Known rows, with every way that one mark hangs from another
lipeb[lidog[fogu]]: -0.80 4.59 2.29 -3.12 -1.19 -1.50 0.16 -1.67 2.42 -0.04 1.59 0.93 -1.35 0.51 0.44 -0.82 -1.28 -2.66 1.50 -0.83 -0.66 0.84 0.47 -1.40
lidog[gegor]: 0.49 0.65 -0.08 0.57 -0.26 -0.42 -1.17 -0.82 -0.40 0.34 -1.14 -0.69 -0.91 0.21 1.35 -0.21 -1.78 2.04 0.46 1.03 0.71 2.65 1.69 -2.59
zeda[kure[lidog[fogu[gegor]] lipeb]]: -1.01 0.30 1.23 1.86 0.80 0.70 -2.09 -1.86 0.10 -1.64 1.64 -2.11 -2.30 0.51 -0.50 0.75 1.02 -2.04 -0.72 -6.47 -3.26 1.34 1.62 -1.30
lipeb[lidog[fogu gegor]]: 0.51 4.17 1.26 -3.43 -2.08 -1.45 -0.92 -2.55 1.46 1.01 0.56 1.27 -1.71 -0.54 0.69 -0.67 -2.50 -0.47 1.58 0.14 0.64 1.31 0.34 -2.91
zeda[kure[gegor lipeb]]: -0.59 -0.36 1.14 3.00 0.94 0.43 -1.06 1.54 3.10 -1.30 -0.06 -2.13 -1.47 -0.70 -1.00 -1.56 -1.56 -2.33 0.14 -2.18 -2.67 0.83 1.77 -0.01
kure[kapem lidog[gegor] zeda]: 0.57 2.57 1.90 1.11 -0.53 3.64 -2.03 -2.35 -1.08 -0.02 1.80 3.57 -0.06 -1.85 0.84 -0.42 -2.47 -1.37 -1.58 1.52 3.84 -1.54 -1.35 -2.35
lipeb[lidog[fogu kure[gegor]]]: -0.44 3.61 1.17 -2.38 -2.45 -2.75 0.34 0.81 1.51 0.26 1.34 1.68 -1.33 -1.10 0.15 -3.28 -3.11 -1.40 3.39 0.11 0.78 0.41 0.82 -2.21
lidog[gegor[fogu kure[zeda]] lipeb]: 1.01 2.92 -1.04 2.29 0.31 -1.07 -2.45 0.44 -4.48 -0.09 -2.45 0.00 -3.76 -3.93 -0.48 -0.31 0.15 4.73 -1.28 -0.60 2.25 0.82 1.88 -4.07
lipeb[lidog[gegor kure[zeda]]]: -2.39 4.04 -1.99 -0.73 -2.23 -1.60 -1.67 -0.49 0.21 -0.76 -1.61 3.15 -1.20 -0.69 1.25 -2.82 -4.94 -0.44 0.71 1.96 1.50 -0.10 0.69 -4.88
kure[gegor[fogu] zeda]: 0.43 1.88 0.54 2.74 2.27 0.04 1.65 2.59 0.55 0.02 1.02 -0.80 0.11 -1.08 -1.05 -2.42 -1.42 -0.49 -0.70 2.30 1.07 -2.22 -0.13 -0.74
kure[gegor lipeb zeda]: 1.33 1.14 0.30 4.84 -2.26 0.88 2.85 0.56 3.29 -1.26 -1.78 1.16 -1.01 -0.64 -0.01 -2.08 -1.62 -0.78 -0.75 0.14 -0.10 -1.56 -0.10 0.02
lidog[lipeb]: -1.91 2.51 -0.23 1.52 0.73 -0.39 0.09 0.69 -0.17 -1.60 -0.71 -0.27 -3.64 -1.61 0.81 -2.17 1.39 -0.35 -0.48 -2.78 -0.15 1.22 1.94 -2.24
zeda[kure[gegor kapem lipeb]]: 0.04 -0.28 2.95 2.49 1.31 1.90 -1.12 1.05 3.73 0.12 2.08 -0.83 -0.33 -2.44 -0.58 -0.98 -2.59 -3.66 0.11 -0.77 -0.86 0.27 1.19 -0.09
gegor[kure[zeda] lidog]: 3.68 3.12 0.63 3.55 -1.09 -0.69 -1.38 1.32 -2.18 -2.80 -0.33 0.22 -0.35 -0.73 -0.89 -0.58 1.09 -1.84 -0.53 0.18 -1.05 0.44 -1.80 2.90
lipeb[lidog[fogu gegor kure]]: -0.25 3.60 -0.11 -3.15 -2.71 -2.34 -1.08 -1.28 -0.31 0.82 0.14 1.76 -1.75 -1.06 1.27 -2.01 -3.67 0.60 2.41 0.23 1.43 1.13 0.86 -4.26
fogu[lidog[gegor[kure[lipeb zeda]]]]: 1.97 1.23 -0.35 2.27 -0.68 1.01 0.56 -0.88 -1.90 1.29 -1.21 -0.76 1.09 -0.47 -0.25 1.05 -1.08 0.35 -0.15 0.10 -0.85 0.64 -0.17 -0.40
zeda[kure[gegor kapem lidog lipeb]]: -0.12 -0.41 3.13 2.41 -0.29 1.70 -2.71 0.91 2.22 -0.71 2.26 0.28 -1.44 -1.62 -1.77 -1.44 -2.29 -3.07 0.98 -2.15 -0.19 0.07 1.22 -0.13
fogu[gegor lidog[kure]]: -2.22 -0.44 -3.21 2.90 2.45 -0.91 2.81 -0.06 -2.27 1.25 3.76 -2.23 2.88 -0.48 0.93 -0.12 0.26 -3.60 -0.50 -2.35 -2.20 1.13 2.21 -3.33
gegor[fogu[lidog] kure[zeda]]: 0.85 2.94 1.43 2.56 2.44 -0.72 -0.13 1.65 -3.98 0.64 0.68 -1.99 1.21 -0.25 -1.95 2.09 0.65 0.83 -0.61 0.22 -0.86 -0.82 0.63 0.32
gegor[fogu kure[kapem] lidog[lipeb]]: 3.31 2.25 2.50 1.63 0.20 -1.76 -2.91 2.58 -6.03 0.67 3.22 -0.14 -2.29 -3.76 -2.15 -0.45 1.17 0.78 1.62 -0.28 2.31 0.90 0.02 0.36
kure[kapem lidog zeda]: -0.66 3.20 2.88 1.54 0.31 3.54 -1.08 -1.60 0.00 -0.94 2.71 3.17 0.29 -0.92 0.67 -0.51 -1.25 -3.47 -1.66 0.48 2.57 -2.09 -1.26 -0.93
fogu[gegor[lidog[kure[kapem]]]]: -0.51 -0.10 -1.81 2.70 1.33 -1.40 0.87 -0.25 -1.51 -0.38 4.84 -0.90 0.98 -0.94 1.36 -0.83 0.50 -3.86 -0.25 -1.42 -0.64 2.02 1.45 -2.55
fogu[lidog]: -0.62 0.98 0.38 0.81 1.56 0.88 1.65 0.19 -0.85 1.34 1.32 -2.05 1.38 1.09 0.04 -0.33 -0.05 -2.45 0.56 -0.54 -1.93 0.41 0.16 0.33
gegor[fogu[lidog[lipeb]]]: -1.70 1.28 0.00 0.32 3.18 -0.66 0.33 1.24 -4.42 2.02 1.97 -2.95 -1.12 -0.05 -0.90 -0.40 0.74 0.96 0.67 -1.34 -0.10 0.07 1.25 -2.37
lipeb[lidog[kure[gegor kapem]]]: -2.23 3.18 0.96 -1.12 -2.42 -1.93 -0.64 1.79 2.58 -0.01 1.47 3.36 -0.30 -1.34 0.15 -3.70 -5.04 -2.91 3.20 2.36 2.02 -0.07 1.42 -2.67
gegor[lidog[fogu]]: 3.63 1.54 1.42 -0.63 -0.02 -0.57 0.45 -0.53 -2.42 0.08 3.12 -1.99 -1.56 0.20 0.58 -1.38 1.75 -1.49 1.28 -1.64 -0.77 1.37 -2.20 1.52

Rows
0.32 3.13 2.20 2.60 1.96 -1.56 -1.02 1.73 -2.66 -0.88 -0.25 -1.48 -0.01 0.06 -1.27 2.05 0.62 1.81 -0.70 0.18 -0.32 0.27 1.80 -0.22
gegor[fogu kure[zeda]]
1.78 -0.97 4.44 1.95 -1.53 0.28 1.52 1.29 1.60 2.87 3.02 0.92 -0.28 -1.90 -0.88 -0.61 -3.01 0.42 2.80 1.41 2.90 0.08 1.85 -0.88
kure[gegor[fogu] kapem lipeb]
3.41 2.07 0.81 3.93 -1.25 -1.81 -1.46 1.16 -5.46 -1.12 -0.13 -0.62 -1.87 0.16 -1.99 0.70 0.84 1.89 0.32 -0.99 -0.37 0.09 -0.82 1.03
gegor[fogu kure[lipeb zeda] lidog]
-0.24 2.43 -2.72 4.80 2.31 0.06 2.33 -0.71 -1.69 -0.25 2.21 -1.26 1.49 -3.23 -0.62 1.10 2.89 -4.11 -3.17 -3.50 -2.50 0.04 1.54 -1.83
fogu[gegor[kure[zeda]] lidog[lipeb]]
1.23 2.78 1.97 4.48 -2.14 -0.30 0.29 -0.01 0.98 -2.64 -2.90 0.79 -0.57 0.28 0.01 1.76 0.33 0.23 -1.15 -1.50 -1.70 1.08 1.59 1.10
gegor[kure[lipeb zeda]]
0.20 2.97 -0.08 3.19 -3.78 -0.01 2.04 -0.14 4.48 -1.47 -1.89 3.21 -1.41 -0.69 -0.88 -2.91 -3.37 -2.21 -0.08 0.85 0.16 -2.10 -0.33 -0.88
kure[gegor lipeb[lidog] zeda]
3.11 1.39 -0.54 1.09 -1.83 -0.46 0.88 -0.39 -3.91 -0.48 1.43 -0.37 -2.12 -0.61 1.69 -2.40 0.29 -0.17 0.79 -1.99 0.08 0.15 -2.64 -0.20
gegor[lidog[fogu kure[lipeb zeda]]]
1.75 2.34 2.96 2.32 1.24 2.83 2.06 1.34 4.03 0.72 2.95 1.97 2.07 -3.88 0.41 -2.12 -2.88 -4.36 -1.25 4.17 2.88 -2.59 -1.26 0.40
kure[gegor kapem zeda]
-0.56 0.28 3.19 1.04 4.34 1.22 -2.00 2.38 1.92 0.88 4.10 -2.38 0.36 -2.81 -1.18 -1.11 -2.39 -3.42 0.11 0.71 0.08 -0.26 1.17 -0.65
zeda[kure[gegor[fogu] kapem]]
2.54 2.25 0.66 2.24 -0.05 -3.17 -2.86 3.01 -6.70 -0.81 1.04 -1.41 -3.37 -1.80 -2.59 -1.03 2.28 2.28 1.76 -1.80 0.55 1.47 0.56 0.34
gegor[fogu kure lidog[lipeb]]
-1.13 2.34 -4.48 2.56 -0.59 -0.14 -1.36 0.59 -4.20 -0.93 -3.29 1.68 -3.87 -4.56 2.48 -4.10 -2.20 3.51 -1.47 -0.32 3.11 -0.24 1.06 -6.42
lidog[gegor kure[zeda] lipeb]
1.59 4.62 2.10 -2.62 -2.99 -2.13 -1.49 -2.00 1.07 0.54 -0.06 1.55 -1.42 -0.95 -0.15 0.21 -2.05 0.07 1.89 0.15 0.47 1.79 0.90 -1.94
lipeb[lidog[fogu gegor[kure]]]
1.11 1.43 -0.55 1.61 -0.07 0.34 -0.45 1.22 -3.02 -0.65 2.38 0.97 -0.34 -1.41 1.53 -3.36 -1.62 -2.40 0.51 1.28 1.41 -0.31 -2.24 -0.41
gegor[lidog[kure[kapem zeda]]]
3.94 1.05 1.57 3.65 -4.03 -2.00 -1.44 1.04 -2.10 -2.06 -1.01 0.18 -1.70 0.46 -1.26 0.12 0.96 0.22 2.11 -1.80 -1.54 2.66 0.06 2.90
gegor[kure[lipeb] lidog]
-0.56 2.41 -2.52 1.82 -0.29 1.30 -1.31 0.10 -3.47 0.37 -1.22 2.92 -2.75 -6.28 2.99 -3.50 -3.26 2.09 -1.56 1.13 4.73 -0.70 0.47 -6.51
lidog[gegor kure[kapem zeda] lipeb]
-1.82 2.27 -2.75 2.27 1.37 1.00 1.60 1.21 -3.49 0.37 -0.07 -0.43 -0.64 -2.19 0.92 -2.83 -0.27 -1.46 -0.80 -1.46 -0.13 -1.45 -0.48 -2.37
fogu[lidog[kure[zeda] lipeb]]
0.24 -0.43 0.53 1.92 -1.00 0.75 2.19 1.60 -1.27 2.50 1.80 0.04 1.49 -1.45 0.21 -1.99 -2.80 -1.38 2.40 0.49 0.55 -0.39 0.46 -0.65
fogu[lidog[kure[gegor kapem lipeb]]]
-1.10 1.24 -0.40 4.03 0.07 -2.23 -0.36 -0.29 -0.46 -2.33 1.87 -0.50 -0.34 -0.55 -0.65 1.36 2.68 -1.81 -0.65 -4.18 -1.91 3.02 4.22 -1.94
fogu[gegor[kure[lidog[lipeb]]]]
-1.16 -0.06 -0.98 1.88 -0.61 0.04 1.75 0.74 -2.60 1.27 0.10 -1.02 0.67 0.74 0.74 -1.24 -1.45 -0.50 1.58 -1.41 -1.28 0.42 0.78 -1.29
fogu[lidog[kure[lipeb]]]
0.06 2.96 2.35 2.60 0.52 -1.71 -2.57 1.54 -4.23 -1.59 -0.06 -0.34 -0.92 0.92 -2.28 1.48 0.88 2.46 0.17 -1.14 0.31 0.04 1.82 -0.26
gegor[fogu kure[lidog zeda]]
1.53 2.09 3.19 2.34 -0.85 2.77 -0.11 1.01 1.66 -0.27 3.32 3.59 0.60 -2.77 -1.10 -2.90 -2.51 -3.53 0.22 2.23 3.78 -2.90 -1.32 0.28
kure[gegor kapem lidog zeda]
1.98 0.30 0.08 1.82 0.22 -2.26 -0.05 3.86 -2.39 0.61 2.30 -1.41 -2.51 -1.97 -2.18 -4.29 -0.04 0.51 2.83 0.57 1.60 0.01 0.11 -0.15
kure[gegor[fogu lidog[lipeb]]]
-0.75 -0.52 -2.80 3.60 0.19 -2.12 1.11 -0.47 -1.76 -1.05 3.09 -1.12 0.03 0.20 1.16 -0.91 0.99 -2.52 -0.14 -2.84 -1.63 2.50 1.78 -2.78
fogu[gegor[lidog[kure[lipeb]]]]
-0.33 -0.08 -0.81 1.72 0.36 -0.37 1.84 2.64 -1.79 1.70 1.27 -1.29 1.40 -0.52 -0.17 -2.71 -1.87 -1.30 2.41 0.46 -0.47 -0.10 0.59 -0.49
fogu[lidog[kure[gegor]]]
-1.13 0.19 1.21 1.94 1.60 0.18 -3.20 2.32 1.39 -1.84 1.32 -1.75 -1.45 -0.43 -2.18 -2.70 -0.97 -2.77 0.83 -2.31 -1.64 0.39 1.40 0.25
zeda[kure[gegor lidog]]
2.64 3.47 -0.29 3.22 0.69 -1.83 -2.35 2.36 -6.64 -1.45 0.53 -0.75 -2.97 -2.59 -2.24 -1.04 2.12 1.31 -0.54 -1.12 0.76 -0.57 -1.06 0.17
gegor[fogu kure[zeda] lidog[lipeb]]
-2.86 1.48 0.28 1.67 2.30 0.89 -4.02 0.60 -0.53 -2.75 0.51 -1.53 -3.23 -0.59 -1.01 -1.92 0.56 -2.42 -0.76 -4.55 -1.99 0.55 1.41 -1.43
zeda[kure[lidog[lipeb]]]
-1.30 1.31 1.51 0.85 1.93 2.25 -4.78 -0.38 -0.55 -0.71 1.95 -0.01 -2.30 -3.12 -0.38 -1.18 -1.51 -2.36 -0.79 -2.30 0.66 0.41 0.86 -2.54
zeda[kure[kapem lidog[gegor lipeb]]]
1.34 1.73 -0.97 1.68 -0.21 0.22 -0.22 0.24 -3.11 1.31 -1.07 -0.84 -0.73 -2.51 -0.63 -0.41 -0.04 0.68 0.27 -1.05 -0.26 0.91 0.64 -1.26
fogu[lidog[gegor[kure] lipeb]]
0.26 1.27 -2.39 1.80 -0.97 -1.62 -1.14 2.20 -4.57 -1.68 0.55 0.16 -3.56 -1.73 0.72 -4.82 0.25 -0.31 1.50 -1.73 0.81 0.96 -0.61 -1.39
gegor[lidog[kure lipeb]]
-0.02 1.49 2.23 0.06 -1.73 1.76 -3.15 -1.21 -2.27 0.60 1.94 3.12 -2.86 -2.97 0.17 -1.43 -1.26 0.51 1.04 -0.79 4.20 0.77 0.98 -3.19
kure[kapem lidog[gegor lipeb]]
-1.53 -0.33 0.51 2.00 0.38 0.52 -4.27 -0.80 -1.61 -1.23 -0.57 -1.51 -3.07 0.93 -0.93 -0.01 -1.19 0.75 -0.01 -4.03 -1.58 1.30 1.88 -2.47
zeda[kure[lidog[gegor[fogu]] lipeb]]
0.52 1.82 -0.15 3.98 2.56 1.11 2.57 -1.23 -0.30 1.13 4.36 -1.07 4.35 -2.31 -0.17 2.76 1.21 -5.54 -2.57 -1.06 -1.94 0.10 1.13 -0.66
fogu[gegor[kure[kapem zeda]] lidog]
-2.86 1.64 0.62 1.25 0.72 0.36 -2.51 -0.65 2.91 -1.94 -0.48 -0.90 -2.03 0.65 -0.24 -0.51 -1.92 -3.34 -0.58 -3.07 -3.30 0.88 1.63 -1.58
zeda[kure[lipeb[lidog]]]
1.50 3.79 4.34 -0.27 0.41 3.80 -0.04 -2.80 -0.47 0.23 4.30 2.24 0.04 -1.86 1.13 0.33 -0.05 -2.95 -1.60 -0.91 2.63 -2.24 -2.28 -0.42
kure[kapem lidog[fogu] zeda]
2.54 1.58 4.90 -0.38 -4.47 0.35 1.83 -0.64 4.88 2.34 2.98 3.39 -0.61 -2.96 -0.61 -1.36 -3.86 -2.64 3.15 1.05 2.49 -0.26 0.50 -0.41
kure[gegor kapem lipeb[lidog[fogu]]]
0.21 0.63 -0.07 2.25 2.51 0.17 -2.26 2.78 1.02 -1.39 1.45 -2.38 -1.92 -2.29 -1.64 -3.61 -0.59 -3.60 0.06 -1.46 -1.70 0.17 -0.08 0.46
zeda[kure[gegor[lidog[lipeb]]]]
-1.62 0.72 -3.38 0.99 0.05 -2.28 -2.39 1.77 -6.87 0.80 -1.71 0.01 -4.60 -3.63 1.25 -3.35 -2.07 6.42 1.30 -0.83 3.60 1.47 2.96 -7.39
lidog[gegor[fogu] kure lipeb]
-1.84 0.96 -3.26 3.08 2.90 0.03 2.85 -1.16 -1.45 0.82 3.57 -2.16 0.72 -1.88 0.18 0.01 2.50 -4.28 -1.89 -3.89 -2.23 0.77 1.91 -3.06
fogu[gegor lidog[lipeb]]
2.12 0.72 1.78 -0.44 -0.72 -2.00 2.14 2.00 -1.04 1.32 2.06 -1.43 -0.89 -2.01 1.25 -2.89 -0.96 1.53 3.01 -1.00 1.10 1.05 1.06 -0.98
lidog[fogu kure[gegor]]
